(in the rows, 128 means zero)
Known rows, with every way that one mark hangs from another:
(k855 (k255 (k124 (k439 k370)) k488)): [ 80 119 159 109 114 131 184 128  94 114 109  90 140  73 172 152 149 188
 161 140  88  48]
(k255 (k124 (k439 k370)) k488 k855): [ 86 119 152 110 111 116 191 120 125  80  87  66 144  87 169 121 142 216
 138 170  99  56]
(k370 (k439 k83 k124 k300)): [ 94 160 164 113 112 132 123 119 138  98  97  77 154  79 145 161 105 120
 136 144 128  73]
(k255 k124): [ 89 121 145 102 128 140 162 154 129 104 117 119 128  98 157 163 131 138
 131 141 121  79]
(k439 k124 k370): [123 136 159 121 110 127 149 126 152 111 110 117 131 105 155 140 107 127
 121 158 118  64]
(k300 (k439 k83 k124)): [ 93 144 183 157 116 130 144 116 172 109 104 108 156  89 154 145 104 121
 119 150 127  82]
(k855 k255): [113 126 157 108 113 141 142 130 103 130 131 143 123 107 163 194 140 128
 128 133 113 106]
(k255 k124 k488 k855): [ 86 113 136 104 117 125 181 130 142  84  92  76 124 108 166 150 144 189
 123 167  98  80]
(k124 (k439 k83 k370)): [115 141 171 143 111 119 147 119 100 104 120 109 181  96 149 115 118 150
 139 138 115  79]
(k439 k124 k300): [102 147 143 120 131 134 118 124 145  87 103 107 129  97 158 168 118 128
 133 158 124  73]
(k439 k83 k300 k370): [122 154 165 125 108 131 117 112 108 108 115  92 170  97 134 110 132 137
 139 160 111  49]
(k439 k83 k124 k300 k370): [114 158 173 133 109 130 114 112 142  95 101  83 164  98 147 112 115 125
 141 171 110  30]
(k370 k439): [116 140 142  91 113 133 163 132 114 126 119 116 123  76 140 178 111 137
 121 126 134 131]
(k255 (k124 k439) k855): [ 80 114 156 103 125 126 177 141 119  76  96 103 146  96 179 169 143 183
 125 149 124  89]
(k855 (k255 k124 k488)): [ 80 113 147 100 119 139 171 136 115 116 114 100 116  94 169 175 149 163
 148 141  92  71]
(k439 k83): [116 135 164 134 117 126 131 131 116 106 125 117 159 118 146 141 120 122
 127 139 120 103]
(k255 (k124 k439) k488 k855): [ 69 112 140 115 125 117 185 125 125  67  87  72 139  97 175 154 140 208
 135 155 103  87]
(k439 k83 (k124 k255) k300 k370): [100 154 180 138 114 137 129 114 149  94  84  78 176 112 151 117 101 130
 153 151 112  35]
(k370 (k439 k83)): [114 142 165 110 105 128 148 127 114 119 120 103 152  87 134 156 107 126
 127 124 129 115]

Rows:
[ 79 144 167 123 121 131 137 130  99  87 105  76 185  71 154 116 136 166
 160 152 113  21] => (k255 (k124 (k439 k83 k300 k370)))
[ 88 122 152 139 126 115 188 108 125  70  74  88 147 113 171 163 118 207
 142 138 107 124] => (k124 (k255 k488 k855) k439)
[ 86 126 171 151 118 111 175 103 125  66  76  69 175 123 169 139 116 198
 145 137  99 112] => (k124 (k255 k488 k855) (k439 k83))
[103 137 185 147 117 127 163 119 105 104 100 106 189 109 153 117 103 153
 155 120 117  82] => (k124 k255 (k439 k83 k370))
[ 91 150 160 142 132 125 117 117  93  80 111 100 179  88 151 144 127 153
 150 138 121  86] => (k124 (k439 k83 k300))
[ 91 134 184 144 123 133 148 131 155  94  94 105 159 130 158 151  88 113
 141 133 120  85] => (k439 k83 (k124 k255))
[100 119 145 123 117 124 180 106 140  88  79  85 132 131 162 154 121 186
 130 149 101 116] => (k124 (k255 k488 k855))
[ 76 147 156 156 137 122 144 101 106  73  86  70 178  98 155 136 112 184
 172 130 102  85] => (k124 (k255 k488) (k439 k83 k300))
[ 54 129 140 111 133 137 152 127  90  91 104  81 138  69 178 183 157 196
 167 143  89  54] => (k855 (k255 (k124 (k439 k300)) k488))
[ 96 131 168  97 108 132 183 125 163  95  68  90 126 104 168 190  94 153
 120 138 132 112] => (k370 (k439 (k124 (k255 k855))))
[ 80 135 140 132 133 122 165  97 119  60  65  70 153 102 168 162 131 218
 152 152 106  99] => (k124 (k255 k488 k855) (k439 k300))
[ 66 128 133 113 130 122 162 115 119  56  79  58 143  81 175 156 156 221
 147 168 104  65] => (k255 (k124 (k439 k300)) k488 k855)
[ 65 142 160 129 136 132 130 139  98  76 105  89 177  80 161 148 137 162
 159 142 120  49] => (k255 (k124 (k439 k83 k300)))
[ 89 129 156 111 124 132 174 146 109 104 113 112 152  78 162 137 128 168
 141 138 122  59] => (k255 (k124 (k439 k370)))
[122 147 185 146 101 132 151 109 136 133 114 112 169  80 132 110 121 142
 122 154 121  75] => (k300 (k439 k83 k370))
[109 148 192 154 101 127 152 108 167 122 101 100 165  84 148 115 105 128
 124 163 122  53] => (k300 (k439 k83 k124 k370))
[101 149 161 123 123 140 142 120 149 101  81  93 142 105 156 140 102 142
 146 154 117  43] => (k439 (k124 k255) k300 k370)
[ 94 124 164 126 127 124 175 120 118  79  83 116 153 116 171 175 118 182
 134 132 125 125] => (k124 (k255 k855) k439)
[ 79 159 174 117 118 138 141 120 142  96  77  74 158  90 149 163  88 128
 153 131 127  75] => (k370 (k439 k83 (k124 k255) k300))
[ 88 135 178 154 132 127 156 128 109  93 104 117 181 114 159 152 100 145
 152 113 122 111] => (k124 k255 (k439 k83))
[ 92 131 156 105 107 120 197 107 168  90  61  61 119 103 166 171  96 178
 129 145 114 112] => (k370 (k439 (k124 (k255 k488 k855))))
[103 157 156 107 110 133 126 114 103 110 111  88 155  78 133 153 121 139
 140 136 126  92] => (k370 (k439 k83 k300))
[116 152 152 118 117 132 129 116 142  99 101  98 132  91 151 136 118 136
 134 171 115  41] => (k439 k124 k300 k370)
[120 141 179 133 103 124 137 123 150 106 111 100 161 112 147 111 107 114
 130 156 115  54] => (k439 k83 k124 k370)
[107 134 165 130 124 131 173 126 107 110  99 122 156 100 157 147 106 166
 148 123 122  91] => (k124 k255 (k439 k370))
[ 99 131 153 141 126 119 189 111 115 101  91  94 147  99 155 133 108 191
 158 129 104  93] => (k124 (k255 k488) (k439 k370))
